What can hang from each mark:
J61: J9 J13 J163
J163: J61
J858: J941
J562: J101 J258 J941
J188: J104 J648 J712 J888
J648: J188 J517
J941: J562 J744
J517: J258
J9: J101 J902
J101: J9 J562
J13: J61
J902: J858
J744: J941
J712: J188 J744
J104: J188
J258: J562

Each row was made from one small tree. The marks that hang from a mark follow it in brackets, in the order of their numbers. Every link used is in the known rows. Write each row's tree.
In the rows, 128 means zero.
Known rows:
J188[J104 J712 J888]: [ 91 121 109 137 141 117 126  84 175 139 111 123 158 145 127 145  55 155
 100 127 160 120 127 205 166 135 133 143 114 126 122 156 129 151 160]
J858[J941[J562[J101] J744]]: [ 65 155 145 147 152 114 155 106 194 154 140 155 100  88 159  99  85 148
 166 125 108 141  95 114 159 121 124 106 118 100 105 132  87 141  92]
J744[J941[J562[J101]]]: [ 78 138 128 132 140 129 152 112 158 154 114 161 101 114 175  86 111 169
 126 125 114 126  70 134 152 145 132  90 112 102 133 159  87 136 107]
J941[J562[J101[J9]] J744]: [ 67 141 143 145 143  93 127  88 156 145 121 121  92 122 150 104 100 146
 145 120 117 117  88 137 151 126 127 114 120  90 121 144  78 107 134]
J941[J562[J101[J9[J902]] J258] J744]: [107 155 149 132 103 116 133  83 161 158 127 156  90 120 125  78 120 132
 114 130  94 106  78 140 154 153 126 109 121 103 115 150  81  89 138]
J9[J101[J562] J902]: [115 157 117 155 121 146 173 102 126 113 132 169  98 100 166 111 131 135
 106 159 117 108  91 181 162 145 129 119 110  65 131 156  96  67 120]
J712[J188[J648]]: [ 92 130  96 113 162 115 153  90 157 167 146 146 116 103 162 115  65 151
 137 114 116 130 106 149 169 151 156 148 124 103 132 154 127 134 123]
J902[J858[J941[J562[J101[J9] J258] J744]]]: [ 88 132 184 136 131 129 154  95 174 142 142 138  71 114 127 105 103 131
 148  89  87 143  98 115 132 127 108 141 124 112 104 146  80 138 125]
J858[J941[J562[J101]]]: [ 71 155 148 156 141 126 162 112 195 141 142 172 101  92 172 104  90 164
 160 122 119 149 106 110 154 124 125 108 113  79 100 145  98 141 103]
J648[J188[J888] J517[J258[J562[J101]]]]: [ 94 162 111  68 133  82  98  97 181 135 137 160 145 121 189 132 119 172
  99 126  93 103  81 141 123 139 192 147 137 103 101 136 106 112 161]
J163[J61[J9[J101] J13]]: [107 139 114 168 157 189 155 111 101 160 122 173 115  94 188 133 104 124
 121 161 123 134 106 181 163  88 128  89 119 109 145 115 113  93  98]
J858[J941[J562[J101[J9]] J744]]: [ 67 160 154 155 148 106 149  92 170 144 128 144  86  97 147 104 100 142
 165 115 127 126 101 127 154 109 108 116 118  87 100 137  74 123 124]
J941[J562]: [ 67 113 123 139 145 109 140  93 180 149 158 148 110 101 172 113  70 165
 129 124 115 127 106 143 170 136 135 102 122  94 117 150 116 123  92]
J9[J101[J562] J902[J858[J941]]]: [112 152 137 159 134 162 205 110 130  99 151 172  83  80 153 118 131 126
 132 122 111 131  99 156 151 137 101 156 108  71 118 162  94  94 109]
J61[J9 J163]: [107 131 108 151 156 143 124 102 129 166 143 156 108 100 166 130  67 147
 165 138  94 141 122 183 153 123 142  87  96 110 102 136 115 110 102]
J858[J941[J562]]: [ 68 131 135 149 151 123 160  96 195 149 166 170 104  76 169 113  70 161
 149 119 125 134 120 132 172 117 114 105 120  92  96 144 112 138  81]
J104[J188[J648 J712[J744[J941[J562[J101]]]] J888]]: [ 63 149 111  99 141 144 159  49 207 156  93 119 169 152 109  97  76 155
  83 127 152  80  62 174 185 156 145  99 149 130  83 167  91 183 181]
J101[J9[J902[J858]] J562[J258]]: [135 121 150 127 100 144 147  85 119 114 145 167  73 118 114 116 129 127
  95  99  94 123 107 173 143 156 118 158 119  89 129 172  97  71 161]
J101[J9[J902] J562[J258 J941]]: [147 141 159 105  68 147 135  75 114 132 132 189  87 121 112  91 147 128
  73 126 117 125 103 170 145 154 125 112 106  75 128 163  84  64 175]
J163[J61[J9[J902[J858[J941]]] J13]]: [116 142 112 155 160 190 171 111 109 165 158 211 105  52 142 120  99 120
 145 107 116 156 116 149 167  97  94 136 118 123 129 133 117 106  96]
J13[J61[J9[J902[J858]]]]: [121 142 120 118 142 135 143 118 117 139 147 172  90  86 128 107 100 146
 156  91  85 138 102 147 157 115 124 142  85  89 126 170  90 101 100]
J13[J61[J9[J101[J562[J258 J941]]] J163]]: [149 162 168 109  93 196 144 120 102 117 120 169  98 137 131 104 140 138
 121 144  73 155 101 179 130 135 153  67  73  73  78 140  54  87 127]
J517[J258[J562[J101 J941[J744]]]]: [123 162 144  89  97  90 102 103 151 155 110 150 106 127 165 106  84 146
 112 161  88 145  77 105 124 132 175  90 117 115 141 149  96 134 133]
J941[J562[J258] J744]: [ 85 106 143 117 131 116 129  84 193 175 159 144 102 109 149 101  68 142
 112 132  79 120  98 149 167 141 143  89 133 132 117 132 109 126  83]
J562[J101[J9[J902]] J258 J941[J744]]: [146 161 163 104  71 125 124  84 122 170 112 171  90 122 113  75 132 119
  96 135 103 131  84 140 132 143 138 110 100  99 150 150  76  91 162]
J104[J188[J888]]: [ 92 134 108 117 133 126 128  75 180 170 132 149 150  98 161 139  52 150
 100 153 131 125 122 194 180 120 161 119 115 115 124 144 109 134 132]
J163[J61]: [113 129 115 158 131 145 125 100 151 149 144 181  92  86 181 131  55 147
 117 141 141 148 131 175 161 122 152 106 133  91 155 142 128 133  95]
J902[J858[J941[J562[J101] J744]]]: [ 62 132 155 141 162 115 164 113 183 141 151 134  91  94 149 107  85 144
 170  92  92 155  89  99 143 129 118 141 119 109 112 144  88 153  89]
J648[J517]: [ 82 117 117 118 135  95 124  85 171 148 169 142 119  82 164 124  94 151
 115 114 107 112 117 162 153 134 162 108 131  92 139 135 120 113 112]
J188[J104]: [111 116 116 144 141 100 125 100 166 159 129 140 117 111 167 133  60 154
 127 136 124 138 139 169 171 140 146 127 104 109 156 150 126 144 116]
J188[J648[J517] J712[J744] J888]: [ 58 111 101  94 139 103 128  42 204 134 154 109 169 128  82 137  68 142
  84  95 142  76 102 192 163 146 153 135 158 113  97 142 123 153 184]
J104[J188[J648[J517[J258[J562]]] J712 J888]]: [ 80 154 101  67 117  92 117  41 216 132 139 104 207 123 131 139  48 149
  60 143 135  67  99 194 163 148 191 103 183 137  61 152 126 150 187]
J258[J562[J101 J941[J744]]]: [ 92 149 151 109 122 102 123 109 157 152 100 147 114 106 162  90  93 134
 125 151 109 143  73  91 140 130 169  96 110 105 151 144  87 131 127]

Which tree is each row?
[102 133 152 137 129 148 195  96 176 149 169 156  89  82 140  90 105 119
 122 123  80 120  79 134 157 145 101 129 120 123 104 147  97 123  67]
J9[J101 J902[J858[J941[J562[J258] J744]]]]
[144 163 148 140  82 135 131  93 138 151 114 186  84 116 137  97 120 136
 108 138 107 123 103 153 141 142 138 122 108  82 138 161  98  89 162]
J562[J101[J9[J902]] J258]
[117 133 151 119 105 146 160  97 131 142 120 167  77 125 128  73 145 147
 100  93  96 115  61 136 136 169 105 131 112 109 132 185  80 112 141]
J744[J941[J562[J101[J9[J902[J858]]] J258]]]
[100 136 107 155 161 171 158 111  97 167 127 145 136 104 171 135 103 132
 151 161  88 135 104 180 157 108 133  84  93 118 102 116 100  86 103]
J61[J9[J101] J13 J163]
[112 130 106  98 118  74 116  60 187 136 153  97 165 147 125 140  58 158
  90 110 123  96 130 202 150 167 165 121 162 123 103 150 142 161 169]
J188[J104 J648[J517[J258]] J712]
[109 173 144 115 105  98 127  92 124 144  93 158 104 101 135  76 127 120
 117 145 131 115  68 103 144 135 141 111 105  89 145 159  72  92 161]
J258[J562[J101[J9[J902]] J941[J744]]]
[118 164 123 149 143 159 144 122 114 134 125 150 103 104 162 125  91 148
 169 148  94 138 113 183 151 108 147  85  77  77  88 141  76 108  91]
J13[J61[J9[J101] J163]]
[ 87 123  87 100 165  80 140  82 183 161 155 110 148 108 151 118  85 152
 121  94 116 113 118 159 173 181 172 156 131 114 139 146 132 145 144]
J712[J188[J104 J648[J517]]]
[141 159 168 143  95 148 162 100 141 137 134 189  70  96 126 104 122 130
 134 103 102 145 110 129 127 134 110 160 105  87 125 168  96 117 149]
J562[J101[J9[J902[J858[J941]]]] J258]
[ 92 120  84  75 173 108 123  53 171 159 122 127 153 141 134 122 127 156
  75  89 146  60  99 205 170 146 148 148 136 140 129 147 116 153 166]
J648[J188[J104 J712[J744[J941]] J888] J517]
[128 137 170  96  89 130 120 101 155 176 118 159  99 128 140  90 101 131
 104 141  82 158  89 127 127 139 166  93 106 114 156 133  90 132 129]
J562[J101 J258 J941[J744]]
[120 165 105 168 141 204 171 111  85 132 121 196 112  92 164 116 147 114
 107 163 120 120  91 194 172 116 115  97 122  90 130 125  96  42 122]
J163[J61[J9[J101[J562] J902] J13]]
[106 174 129 153 116 107 136 100 141 127  97 172 100  95 160  97 113 139
 129 148 135 107  87 117 153 132 142 123 112  72 133 171  96  88 160]
J258[J562[J101[J9[J902]]]]
[ 83 143  96  63 116  79 110  57 217 151 153 123 193  99 144 141  45 153
  71 148 110  85 101 182 166 153 197 111 163 133  81 143 114 146 169]
J104[J188[J648[J517[J258[J562]]] J888]]
[130 138 142 156 128 221 155 111 108 141 118 189 102 118 169 129 134 114
  92 164  94 135 104 196 155 108 134  81 132 111 127 112 101  67 124]
J163[J61[J9[J101[J562[J258]]] J13]]
[ 58 107 140 134 171 111 165  97 183 149 176 134  93  78 146 116  66 142
 161  90  97 142 104 122 163 124 106 139 125 122 109 144 102 149  68]
J902[J858[J941[J562 J744]]]
[113 145  85 138 150 158 144 103 100 186 144 181 142  84 136 117  99 133
 151 142  86 135 106 173 176 126 127  93  93 127 101 126 105  72 113]
J61[J9[J902] J13 J163]
[112 121 122 140 128 111 145  84 113 134 150 151  84  95 134 119  99 136
 126  96 121 121 111 159 150 135 112 165 109  88 148 176 108  97 136]
J101[J9[J902[J858]]]
[ 84 104 101 117 144  97 130  93 189 156 126 129 168 124 117 146  34 153
 111 123 143 134 125 198 171 156 142 164 110 127 125 144 113 165 163]
J188[J104 J648 J888]
[138 164 145  91  88  87 116  91 107 134 114 142  88 126 129  99 118 130
 110 123  95 133  65 103 115 146 138 141 111 108 144 179  83 107 164]
J517[J258[J562[J101[J9[J902[J858]]] J941[J744]]]]
[110 144 115 167 153 159 149 107 118 151 132 143 106 106 184 129  87 137
 157 160  98 129 108 191 145 120 137  82  91  98 103 135 107 103  94]
J61[J9[J101] J163]
[129 118 166  98  86 152 131  93 146 140 139 177  97 127 140 106 114 141
  80 131  96 152 110 157 141 149 153  95 112  90 134 146  99 103 142]
J101[J562[J258 J941]]
[125 112 156  90 100 126 119  84 154 186 143 158 102 111 137  97  82 127
  93 138  88 145 104 149 144 132 155  89 112 129 151 132 103 129 108]
J562[J258 J941[J744]]
[ 82 157 123 150 162 171 184 124 128 156 152 174 132  87 128 101 122 143
 186  98  74 162  83 108 156 137  98 124  92 118  66 137  85 103 109]
J61[J9[J902[J858[J941[J562[J101]]]]] J13 J163]
[114 153 116 132 145 142 121 118 125 148 139 163 106  98 143 125  71 158
 176 124  89 151 127 174 158 113 152  89  81  89  87 142  83 115  97]
J13[J61[J9 J163]]
[116 156  92 155 148 173 168 107  87 170 131 167 140  92 155 115 120 124
 144 166  89 122  91 181 168 123 122  90  88 114 101 125  98  65 105]
J61[J9[J101 J902] J13 J163]
[ 92 118  81  99 166  78 131  63 196 169 158 106 130 117 134 123  85 147
 118  95 109 101 120 149 187 179 172 156 135 115 150 150 137 159 151]
J712[J188[J104 J648[J517]] J744]
[101 185 137 143 144 159 171 136 144 122 150 178 100  85 120  90 111 159
 204  85  80 167  92 110 148 139 111 125  75  77  51 165  63 124  95]
J13[J61[J9[J902[J858[J941[J562[J101]]]]] J163]]
[102 136 147 120 122 133 153  95 120 128 123 132  98 119 156 108 127 122
 102 151 111 130  84 166 144 133 140  99 107  85 144 134  75  91 119]
J9[J101[J562[J941[J744]]]]
[ 80 123 101  93 167  97 119  71 181 138 141 118 176 135 152 137 108 159
  90  91 149  87 120 202 155 143 158 165 137 117 108 135 127 130 163]
J648[J188[J104 J712 J888] J517]
[104 144 150 110 115 110 124 105 141 165 117 145 105 116 150  96  98 137
 127 136 105 156  88 123 134 129 158 104 100  98 161 135  85 130 126]
J562[J101 J941[J744]]
[111 158 135 141 145 146 149 119 124 135 120 157  92 101 171 118 103 147
 152 142 102 124 106 169 154  89 138  98  85  72 121 145  82 103  94]
J13[J61[J9[J101]]]
[138 118 163  90  90 135 138  76 103 132 141 153  77 123  90  95 141 108
  84  96  90 131  88 159 134 158 116 145 112 105 140 162  73  75 161]
J101[J9[J902[J858]] J562[J258 J941[J744]]]
[137 143 182 113  73 137 119  91 132 152 109 167  87 140 140  99 122 141
  98 129 112 152 106 135 116 132 148 105  99  80 146 154  88 115 173]
J562[J101[J9] J258 J941]
[ 88 131 156 126 121 121 129 102 194 166 133 145 101 126 152  93  88 145
 123 136  73 134  84 127 150 147 154  92 127 118 122 135  96 129 105]
J941[J562[J101 J258] J744]
[141 188 135  97  79  84 106  85 119 148 103 161  96 122 138  91 116 133
 104 156 109 118  71 119 130 137 147 106 111  99 135 165  81  95 167]
J517[J258[J562[J101[J9[J902]] J941[J744]]]]
[101 122  88  81 118  76 101  40 209 140 148  93 175 166  82 159  52 156
  71 106 130  83 121 215 160 165 158 145 156 137  99 151 136 177 202]
J188[J104 J648[J517[J258]] J712[J744] J888]
[ 85 149  95  66 118  90 109  23 229 142 141 102 190 133 114 142  46 143
  57 142 127  55  98 184 176 146 193 102 186 136  71 155 131 164 194]
J104[J188[J648[J517[J258[J562]]] J712[J744] J888]]
[ 99 136 168 140 104 127 129  91 171 141 123 153  88 137 153 103 108 155
 116 123 105 129 100 137 140 141 136 105 119  85 113 155  95 112 148]
J941[J562[J101[J9] J258]]
[125 167 152  97  93  83  95  88 126 144 100 140  91 135 154 111 100 139
 113 151 107 131  83 117 121 121 157 101 116 103 137 155  81 116 166]
J517[J258[J562[J101[J9] J941[J744]]]]
[120 157 142 126  98 144 152  92 141 156 109 186  86 119 137  65 145 152
  95 125 111 101  67 151 151 161 114  95 111 102 123 173  79  99 145]
J744[J941[J562[J101[J9[J902]] J258]]]
[ 47 101  89  86 158  96 141  46 217 142 132  91 184 149  80 113  86 159
  70  83 155  59  81 197 185 183 127 122 152 146  95 158 110 183 178]
J188[J104 J648[J517] J712[J744[J941[J562]]] J888]
